In the rows, 128 means zero.
Known rows, with every step that occurs:
s m f g r: [139 107 142 199 136 137 103 132 121 175 132 129 120  90  98 142 145 218
 101  91 120  86 129  95 180 118 195 136 110 103 182  92  98  77 127 131
  68 105 129 125 119 152  94  61 150 142 118 135 121 161 128 155 129 122
 132  78 100 157 135 145 139 115 156 162 131 158  70  61 149 165 128 149
 116]
l a: [ 89 174 121 166 168 109 174 151 126 145 110 134 118  93 179 103 130  86
 135 105 152 144 154 121  75 130  77 118 137 141 140 120 120 148 206 136
 145 146 132 128 112 136 117 146 130 131 123 184 125  89 128 116  57 115
 141 152 139 141  91 107 135 120 163 193 129  71 143 137 132 127 118  96
 103]
s m f g: [108 105 115 164 128 156 165 136  95 145 106 119 120 105  85 136 142 181
  81 111 129 134  91 130 162 111 187 125 110  91 121  87 103  78 124 151
  71 132 126 148 113 154 103  70 176 144  99 133 124 116 114 141 139 115
 118  84 131 138 137 124 146 123 123 134  98 132 106 101 174 140 114 127
 110]
f l a b: [ 62 208 118 171 227 146 169 157 157 142 119 106  86 130 125 118 137  32
 135 160 114 181 203 139  76 110  97 145 123 129  99  98 170 176 136 141
 161 113 100 168  86 120 146 145  93 119 138 108 120  83 145 156  34 121
 113 127 128 143 103 120 138 167  93 159  98 105  91 156 140 130 136  92
 176]
m f: [150 110 151 150 132 107 177 113 135 124  98 111 144  79 139 118 110 151
 115 137 139 122 101 101 150 173 116 139 121 120 162  73  77 116 128 139
  97 147 101 128 140 129  90 121 201 159 153 188 140  74 109 112 147 112
 164 139 135 126  90  89 124 109 140 191 112 106 101 108 153 108 118 121
 154]
m w g f: [142  92 100 152 119 123 136  93 126 121 164 104 172 171 173 161 189 178
 156 149 140 110 107 147 106 174 152 116 114 137  94 141 114 145 141 157
 146 136  98  75 144 105 138  86 114 112 118 133 167 129 100 119 203 111
 126 128 136 170 102 126 158 130 160 129 132 161 206 113 116 163  80 150
 147]
a l f g w: [168 152 132 114 102 128 109 141 138 121 128 168 114 179 102 157 168  81
 108 135 117 118 127  94 135  86 176 164 208  59 113 155 124  89  92  93
 129 112  99 151  65 126 104 160 146 146 123 102 134  85 138 141  74 127
  92  85  92 159 165 159 164 171  86  91  99 169 125 148 107  76 131 182
  87]
w g f l a: [ 68 199  56 177 168 146 189 127 150 176 139 140 147 137 187 115 160  90
 140 137 144 147 164 138  33  84 110 152 130 133  71 112 147 134 167 150
 140 107 128  73  81 121 155 104  94 111 106  65 168 113 140 131 116 115
 137 126 106 158  79  90 153 156 128 124 119 112 175 132 137 155  94 129
 133]
a l f m w: [118 154 151  82  74 130  76 108 102  73 150 121 110 153  90 127  99  97
 131 173 112  88 125  80 151 132 136  87 114  92 124 165 148 127  49 111
 130 153  94 167 125 108 158 161  96 109 126  99 120 148 130 118 146 148
  79 126 164 116 179 140 115 140  86  93 144 124 149 122 138  99 139 146
 123]
b a: [123 117 131 116 191 116 138 140 137 114 112 143 118 145 126 103 113 106
 150 120 149 126 156 165  72 164 105 137 122 197 147 122 124 155 211 114
 142  83 128 165 129 156 105 145 170 142 152 206 110 171 154 117 115 140
 145 177 152 137  78  83 162 105 162 181 139 112 156 130 110 126 133 107
 104]
f m s: [119 107 137 111  82 130 102 133 127 113 123 152 102 105 130 116 117 171
 135  97 140 106 111 154 162 145  76  96  70 198 105 176 148 142 130 124
 130 161 165 128 207 131 138 160 133 126  91 114  98 172  85 116 127 146
 162 138 146  92  77 101  84 138 136  98 161 129  80 100 115 145 161  98
 122]
b a l f: [131 197 128 125 151 105 145 147 150  94 144 174 150 145 124 108  87  42
 117 178 117 150 164 100 100 132 139 149 205 113 134 149 163 111 138 121
 132  81  80 188  68 144  99 147 162 146 180 143 125 121 166 142  93 128
  82 166 143 149 124  76 158 133  94 146  97  90 154 118 128  79 147 153
  90]
l f q: [139 116 143 101 130  60 130 114 142 112 134 110 146  60 168 109 109 106
 107 129 141 119 138  97 160 109 118 176 219 127 182 128 111 108 182  69
 147 113 115 127 137 101 107 116 128 149 200 142 159  78 133 104 108 170
 105 169 119 124 184 127 116 137 128 102 164 126  90 173 192 140 126  95
 123]
m w: [152  86 165  96 119 126 107 104 115  91 146 102  99 162 125 143 157 124
 154 131 107  95 120 128 119 194 103  93 123 137 156 146 100 157 142 107
 140 134 100 162 162 110 132 134 109 107 128 196 110 124 128  81 159 145
 145 131 149 136 103 144 146 137 152 159 157 131 155 137 112 130 117 100
 137]
s m f: [137 102 143 152 131 141 140 133 118 131 130 101 158  63 110 123 112 173
 100 129 139 119 106 114 155 180 149 100 121  84 160  82 105 102 148 158
  75 140 128 137 113 123 103  94 167 135 128 175 129  95 114 138 160 103
 126 134 120 125 156 116 118  92 128 165  87  76 104  96 178 115 107 153
 132]
w m f q r: [178  62 191  83 149 111 112 117  93 156  80  83 183  80 139  98  96 183
 129 110 102 162 119 137 166 113 125 145 114 156 225  81  94 142 118 141
 105 152 198  94 172 152 143  78 136 125 170 171 133 163 137 127 165 123
 196 157 118 109 191 167  99  75 157 128 199 109 141 164 151 106 177  90
 178]
s m f q: [144  85 129 122 144 121  95  93  96 141 141  74 173  43 125  91  95 169
 111 119 147 117 100 110 183 150 129 133 149  78 194  69  99 133 172 122
 106 125 140 143 154 104 132  98 127 133 164 172 144 101 140 131 164 138
 127 137 114 100 210 133 103  97 136 100 149  96  82 127 214 141 117 113
 147]
f m: [109  99 161  82 114 108  87 135 109 127 122 115  87  94  84 134  98 165
 127  96 178 112 120 143 132 135 110 113  73 203 117 132 107 127 135 117
 130 154 180 120 147 131 134 178 139 127 108 146 137 142 103  97 132 150
 146 151 160 109 116 103  99 137 151 144 155 149 106 136 125 149 127 135
 125]
a l: [155 145 179  85 132  97 109 117 111 120 166 151 132 138  85 140 105  53
 129 135 129 132 126 136 110 159 103 127 165 152 101 135 132 130 133 140
 127  97 120 177  94 122  98 192 142 119 122 184 123  68 143  81  96 112
  98 135 130 120  83  57 138 163 137 139 143 107 149 108 130 103 136 159
 122]
w m: [137  99 163 105 112  93 119 141 125 142 151 110 141 114 108 168 101 130
 122  71 145 157 149 186 123 181 106 102 112 188 131 123 136 133 139 136
 160 128 180 112 137 144 115 130 121 128 121 175 120 127 145  87 131 128
 127 155 134  95 121 131 114  90 184 185 147 102 165 142  79 137 117 111
 127]
g f l: [113 122 128 101 156 125 116 121 185 175 158 119 150 133 132 154 156 112
 143 119 132  98 149 149  84 159 120 174 184 167  92 115 115  97 137 108
 133  85 117 105  74  85 121 128 146  87 127  90 166  75 151 102 175 158
 153 143 109 139  82  61 167 171 103 104 146 129 139 146 149 116  95 140
 168]
a l f: [144 173 164 111 108  78 148 123 153  98 164 160 150 114 123 137 117  47
  89 163 120 129 147  87 136 127 134 145 214 112 117 145 151  92 111 120
 119 106  91 168  69 119  88 147 149 147 155 136 144  53 137 104  85 110
  67 152 123 147 131  73 131 152  98 135 104  95 141 118 146  78 140 159
 103]
g w: [182  87 172  92 129 118  81 138 155 133 129 125 118 136 125 145 167 130
 163  99 149  91 131 135 105 171 102 131 159 124 157 130  77 141 170  81
 156 139 142 120 119  96 112 189 133 138 119 184 128  90 136 106 111 129
 138 152 100 128 132 155 142 140 149 147 119 150 121 161  84  98 112 172
 113]
s m: [116  90 169 107 133 131  82 143 107 135 169 110 123  90  97 145 133 156
 112  91 143 114 135 169 116 176 132  86 130 152 129 119 122 114 190 122
 122 119 175 133  96 124 109 116 131 119 101 178 122 107 127 112 135 121
 109 149 125 126 162 119 134 118 146 151 126  86 136 111 147 128 115 164
  98]
s m f g w: [156  90 110 144 121 183 104 139 124 153 113 114 123 138  91 140 167 186
 112 106 132  97  95 122 154 119 181 126 124  34 138  95  86 103 116 117
  87 139 130 119 101 123 115 119 152 143 102 135 114 117 131 156 131 109
 131  83  99 140 184 195 145 113 112 126  82 159  92 129 131  98 105 180
 109]
l a b: [ 73 192 131 188 217 116 179 170 130 124 126  98 115 115 160 120 143  75
 121 151 146 181 182 121  98 141  98 143 119 129 124  93 150 176 159 162
 171 146 106 149 106 134 125 145 121 137 154 166 124  68 117 170  30 104
 113 155 134 150 102 145 130 141 135 210  91  92  96 147 129 122 128  93
 162]
b a l f m: [ 93 191 123 100 126 119 100 138 124  98 129 158 130 121  91  96  54  85
 122 161 153 139 146 102 120 103 150 129 132 140 121 148 165 109 101 122
 126 108 135 175  89 146 136 176 153 135 153  94 130 174 137 144 106 148
  87 166 161 130 154  74 111 119  99 110 114 116 126 116 126  95 147 157
  90]
m f q: [161  87 138 117 143  96 138  87 106 127 110  94 158  58 141 100  99 148
 131 132 145 120  87  99 177 140 100 167 155 111 183  73  82 150 158 109
 116 133 110 135 178 105 123 128 147 149 180 183 151  81 128 110 151 155
 144 136 124  99 150 117 104 110 150 108 162 127  73 133 198 144 122  81
 170]
s m w g f l a: [ 53 168  44 175 153 195 136 132 119 159 170 110 144 171 166 115 166 107
 158 143 113 132 157 136  45 108 137  87 110  76  80 131 170 146 158 157
 137 115 123  96  71 103 186  74  45  68  84  61 136 155 148 155 162 116
 113 112 115 153 152 149 161 128 110  96 106  97 192 126 138 149  81 144
 131]

Rows:
[109 113  86 149  78 126 125 115 137 134 149 152 152 126 170 131 147 211
 135 124 160 118 102 157 163 135 120 112  58 197  63 172 164 129 125 162
 135 160 155  55 203 137 146 115 136 115  83  66 142 175  70 152 170 123
 162 133 133 125  82  97  85 135 143  78 139 152 125  79 111 178 120 133
 135]  w g f m s
[103 193 111 140 150 117 174 141 133 107 112 184 110 176  98 120 117  53
 102 156 117 157 137 106 116  61 177 167 197 124  96 144 160  91 109 130
 107  71  90 195  69 167  98 123 173 149 143 103 109 144 161 154  74 132
  78 109 137 152 108  84 182 147  93 113 106 157 151 110 138 109 147 124
  71]  b a l f g
[125 112  91 118 129 155 131  94 149 147 159 116 140 193 136 162 174 123
 163 157  98 111 133 158  71 130 143 137 129 141  59 143 136 142 108 133
 137  87 104  96 119 104 161  96  89  81 112  66 149 130 148  87 211 135
 121 111 116 148  92 101 162 164 111  82 141 159 188 134 121 166  97 143
 162]  m w g f l
[153  84 132 119 114 116 154 101 101  90 122 113 100 183 134 151 153 139
 147 134 108 117 105 162 104 133 130  87  81 170  95 150 123 181 143 156
 139 127 126 124 180 141 144 107  81 139 102 165 130 155 109  75 169  93
 118 119 139 144  95 148 124 134 169 132 135 168 196 110  94 201 114 120
 126]  m w g
[115 169  84 108 102 148 128 103  79  54 129 155 104 211 117 108  83  92
 154 197 109 154 117 126 107  84 170  91  59 126  91 177 179 174  82 168
 136 105 121 156 138 159 185 133  78 134 121  84 101 241 135 137 151 109
  68 120 171 142 161 139 110 112 119  85 115 167 198  98  98 167 144 151
  94]  b a l f m w g
[101 142 132 145 112  87 188 150 145 123  91 157  97 115 124 155 157 106
  73 117 124 139 136 102 143  69 170 178 182 145 111 146 111  62 136 106
 116 117 111 124 105 148  86  96 170 154 132 111 148  96 113 129 101 140
 100 102 133 163 116 122 165 155 112 135 119 170 120 141 150 147 145 105
  88]  l f g
[117  94 160  79  94 149  67 114  89  92 130  96  78 147 100 134 116 163
 159 128 130  76 105 130 127 161 117  81  54 154 139 149 109 153 108 109
 136 165 137 135 178 110 168 163  96 104 105 148 111 173 111  97 171 161
 143 125 172 107 136 150 109 128 136 127 166 156 130 133 111 144 125 112
 129]  f m w
[104 183 100 131 104 141 110 139 146  87 133 189 133 143 134  87  73 105
 126 160 110 140 126 123 159 117 104 110 110 146 107 197 204 127  99 136
 121 121 117 167 156 158 129 161 148 125 136  70  86 200 121 169 108 145
 125 145 159 113 106  84  98 128  83  79 129 106  95  84 111  92 171 120
  99]  b a l f m s
[ 88 138 143 100  96  86 121 138 128 111 116 128 107  66 124 127  98 143
 100 125 162 114 131  94 151 111 141 132 123 167 128 147 125  88 121 101
 120 157 154 106 126 120 132 156 144 144 129  99 153 129  97 122 135 153
 107 165 153 128 157 112  91 124 114 137 126 139 105 137 141 120 133 135
 102]  l f m
[119 176 131 120  67 122 107 131 141  92 151 189 136 111 131 106  95 118
 112 149 116 128 117 110 189 110 105 112 131 141  91 194 185 107  81 131
 119 145 126 154 158 122 128 159 133 127 115  58 108 141  97 145 107 130
 112 136 141 104 114  87  84 152  90  67 133  99  89  85 133 107 173 132
 107]  a l f m s
[138 130 136 111 150 145 170 104 180 148  94 125 113 107 117 129 107 108
 133 144 108 124 128 125 116 138 105 156 141 128 125  94  95 132 110 114
  82  99 103 140 121 128 120 129 153 123 139 112 133  93 150  86 161 132
 159 120 114 103  80  68 125 147  86 120 123 130  94 129 155 128 131 108
 169]  m f l
[180  87 133 125  79 148  86 149 170 131 154 153 149 157 160 134 135 146
 151  75 110 129 132 184 159 185  63  93 122 130 138 178 169 151 138 116
 168 151 166 109 184 129 130 146 102 118  99 127  85 150 131 134 120 121
 165 135 102  70 121 182  95 101 156 128 134 100 125 133  49 112 143 130
 122]  g w m s
[ 77 195  65 191 207 170 162 127 131 130 142  88 127 193 166 138 180  66
 160 196 104 166 184 133  82 121 128 132  95  93  76 108 179 187 100 179
 180 124  70 122 102  97 186  96  63  98 135  63 141 118 133 187 108  98
 109 108 129 162 109 167 153 156 100 127  90 130 157 144 125 151 100 117
 195]  m w g f l a b
[126  81 162 105 114 157  69 133  94 101 179  90 114 145  96 140 148 148
 131 111 102  83 125 148 125 192 131  59 114 108 143 145 124 144 148 115
 136 132 126 166 131  98 145 110  81  87 105 176 100 142 136 113 170 140
 115 133 143 126 168 164 147 118 137 143 142  94 157 131 131 124 110 135
 117]  s m w
[188  59 200  81 170 104 127 109  98 146  70  88 169  73 142  92 116 181
 130 121 106 130 108 104 156  97 122 161 133 157 224  80  66 146 143 120
  94 147 165 102 165 146 126  92 166 129 172 182 140 135 134 127 155 142
 203 161 119 136 173 131 106 110 143 120 194 123 113 160 184  91 173  90
 177]  m f q r
[158  95 120 139  81 157 101 157 143 142 136 166 126 185 130 149 149 158
 134  66 103 126 107 184 165 131 107 107 109 122 111 178 166 132 112 124
 153 134 158 107 184 147 126 134 110 121  82 115  81 165 131 139 115 119
 158  95 107  88 108 199 123 120 146  97 140 142 121 132  50 140 147 110
 118]  f g w m s
[158  88 137 116 128 100 120  80  95 142 122  86 180  71 138 111  62 156
 132 108 150 151 104 123 180 147 106 153 131 104 198  74 108 139 131 120
 137 134 151 123 176 121 135 101 129 134 182 170 143 111 144 116 156 139
 143 134 124  73 163 150  90  76 163 122 166 108 101 145 166 152 114  77
 164]  w m f q
[152 166 104 129 150 146 115 144 147 117 119 189 113 202 103 114 149  65
 138 148 124 136 128 107  98  75 182 162 192  63 127 156 140 108 118  96
 132  85  99 172  69 143  98 169 155 161 141 108 113 146 162 164  76 136
  91 111 110 150 156 155 185 146  94  95  95 161 134 157  89  69 129 173
  75]  b a l f g w
[120 105 122 156 131 124 204 116 113 146  68 138 107 118 109 146 139 154
  95 122 134 122  82 114 154 103 166 168 126 117 126  86  76  98 107 144
  73 135 100 138 140 159  93 104 194 156 125 148 130  96 111 121 130 128
 142  80 142 137  75  98 154 133 136 147 115 172 104 113 161 147 122  98
 132]  m f g
[176  97 126 133 127 154 139 124 129 147  85 134 108 149 112 146 161 165
 125 112 137  98  88 110 140 116 158 156 129  67 146  90  55 112 101 105
  97 137 103 121 125 132  99 145 175 162 118 149 128 106 118 145 124 120
 150  77 106 143 134 172 154 127 123 134 102 193  86 138 111 106 116 153
 129]  m f g w
[130  93 118 104  91 136 117  99  63  96 111 107  80 177 108 149 127 169
 151 131 131 111  98 158 119 106 141  72  18 178  78 153 129 175 113 151
 139 157 160 112 194 144 181 129  68 129  80 115 123 204  96  81 178 113
 110 124 158 133 129 152  95 121 161 102 141 190 173 114  88 209 130 123
 124]  f m w g
[146 114 101 158  64 138 114 163 169 122 131 179 139 170 157 145 155 145
 108  89  92 145 131 157 184 111 120 127 145  97 117 185 182 105 105 105
 147 137 136 107 164 132 125 102 120 141 114  75  93 158 130 157 109 121
 134  99  95  99 137 202 114 118 118 101 116 132 110 131  67 111 148 115
 105]  l f g w m s
[153  65 199  76 180  91  81 121 118 176 126  85 190  91 157 107 165 186
 142 104 132 123 140 121 127 118 131 176 169 191 197  98  83 126 169 103
 132 133 179  65 132 112 126  99 155  97 177 170 169 119 133 139 172 162
 196 173 109 172 162 113 153 141 157 107 213 138 150 180 168  91 148 127
 170]  g f q r
[106 139 129 131  73 120 129 148 160  98 121 164 114  86 162 115 107 156
  98 132 128 111 122 125 188 115  97 111 116 171 116 187 163 100 115 114
 129 161 138 114 190 130 129 131 142 134 126  71 112 148  88 150 130 147
 136 144 147 120 113 108  83 136 101  99 139 114  82 109 136 130 161 106
 110]  l f m s
[111 183  69 162 145 182 146 140 151 175 103 129 139 130 162  96  98  85
 146 113 122 158 153 118  73 115  83 126 106  42 147  95 133 151  97 140
 136 128 128 114  90 121 167 143 102 118 125  91 117 125 174 145 104 121
 156 118 102  86 152 180 111  92 100 145  95  78 122 155  98  85 115 117
 145]  g w m f l a
[154 156 134 141  82 119  73  92 110 114 166 167 117 162 120 142 110 145
 143 163  97  92 138  86 159  94 177  94  84 131 142 174 158 136  65 134
 117 120 125 123 145 129 154 116  51 132 120  75 127 214 121 126 141 110
  72 104 127 159 156 157  86 140 141 106 140 187 133  69  87 186 157 172
 112]  a l f m w g r
[153 125 131 127 105 117 130 153 161 134 101 157 109 149 125 150 179 127
 111 115 130 110 126 104 131  84 175 159 196  86 132 153  92  87 129  74
 129 132 117 116  92 120 100 136 152 162 126 109 137  94 127 142  91 138
 108 110 103 160 161 182 169 153 103 117 100 183 108 163 112 100 124 158
  87]  l f g w
[ 72 204  85 190 200 166 190 150 141 151 111  97 118 122 141 110  96  64
 123 164 109 212 190 136 114 124 107 139  88  82 129  62 180 169  80 186
 147 135  98 148  96 132 161 116  92 119 150  95 117 101 148 179  67 100
 119 118 126 112 127 162 106  98  91 180  68  79 101 147 131 117 133  88
 200]  w m f l a b
[155  77 136 106 100 130  88 151 118 158 131 133 115 180  87 166 147 147
 129  63 146 145 125 180 121 132 143 129 114 121 123 134 120 120 109 116
 157 125 182 100 114 132 125 144 112 133  94 134 113 146 142 116 114 126
 129 103 108 105 154 211 132 107 157 143 128 166 147 164  51 133 121 142
 111]  f g w m
[135 107 101 151 132  87 157 109 137 156 151 118 175 128 162 157 175 168
 134 132 172 125 124 147 103 155 154 142 134 181  84 114 108 119 160 158
 139 126 132  54 121 118 111  92 146 138 114 130 193 102  93 122 173 104
 127 142 118 168  81  86 153 137 178 152 118 147 190 108 127 173  83 175
 145]  w g f
[ 76 186  79 174 153 167 184 134 138 168 105 130 127 115 161  88  82  81
 134 123 115 167 154 118  87 113  80 122 105  83 131  84 127 136 105 149
 116 125 130 125  97 136 161 117 104 111 127 105 121 129 162 126 109 113
 152 121 125  83 106 129 122  89 109 160 107  59 133 132 128 121 122  86
 156]  w m f l a
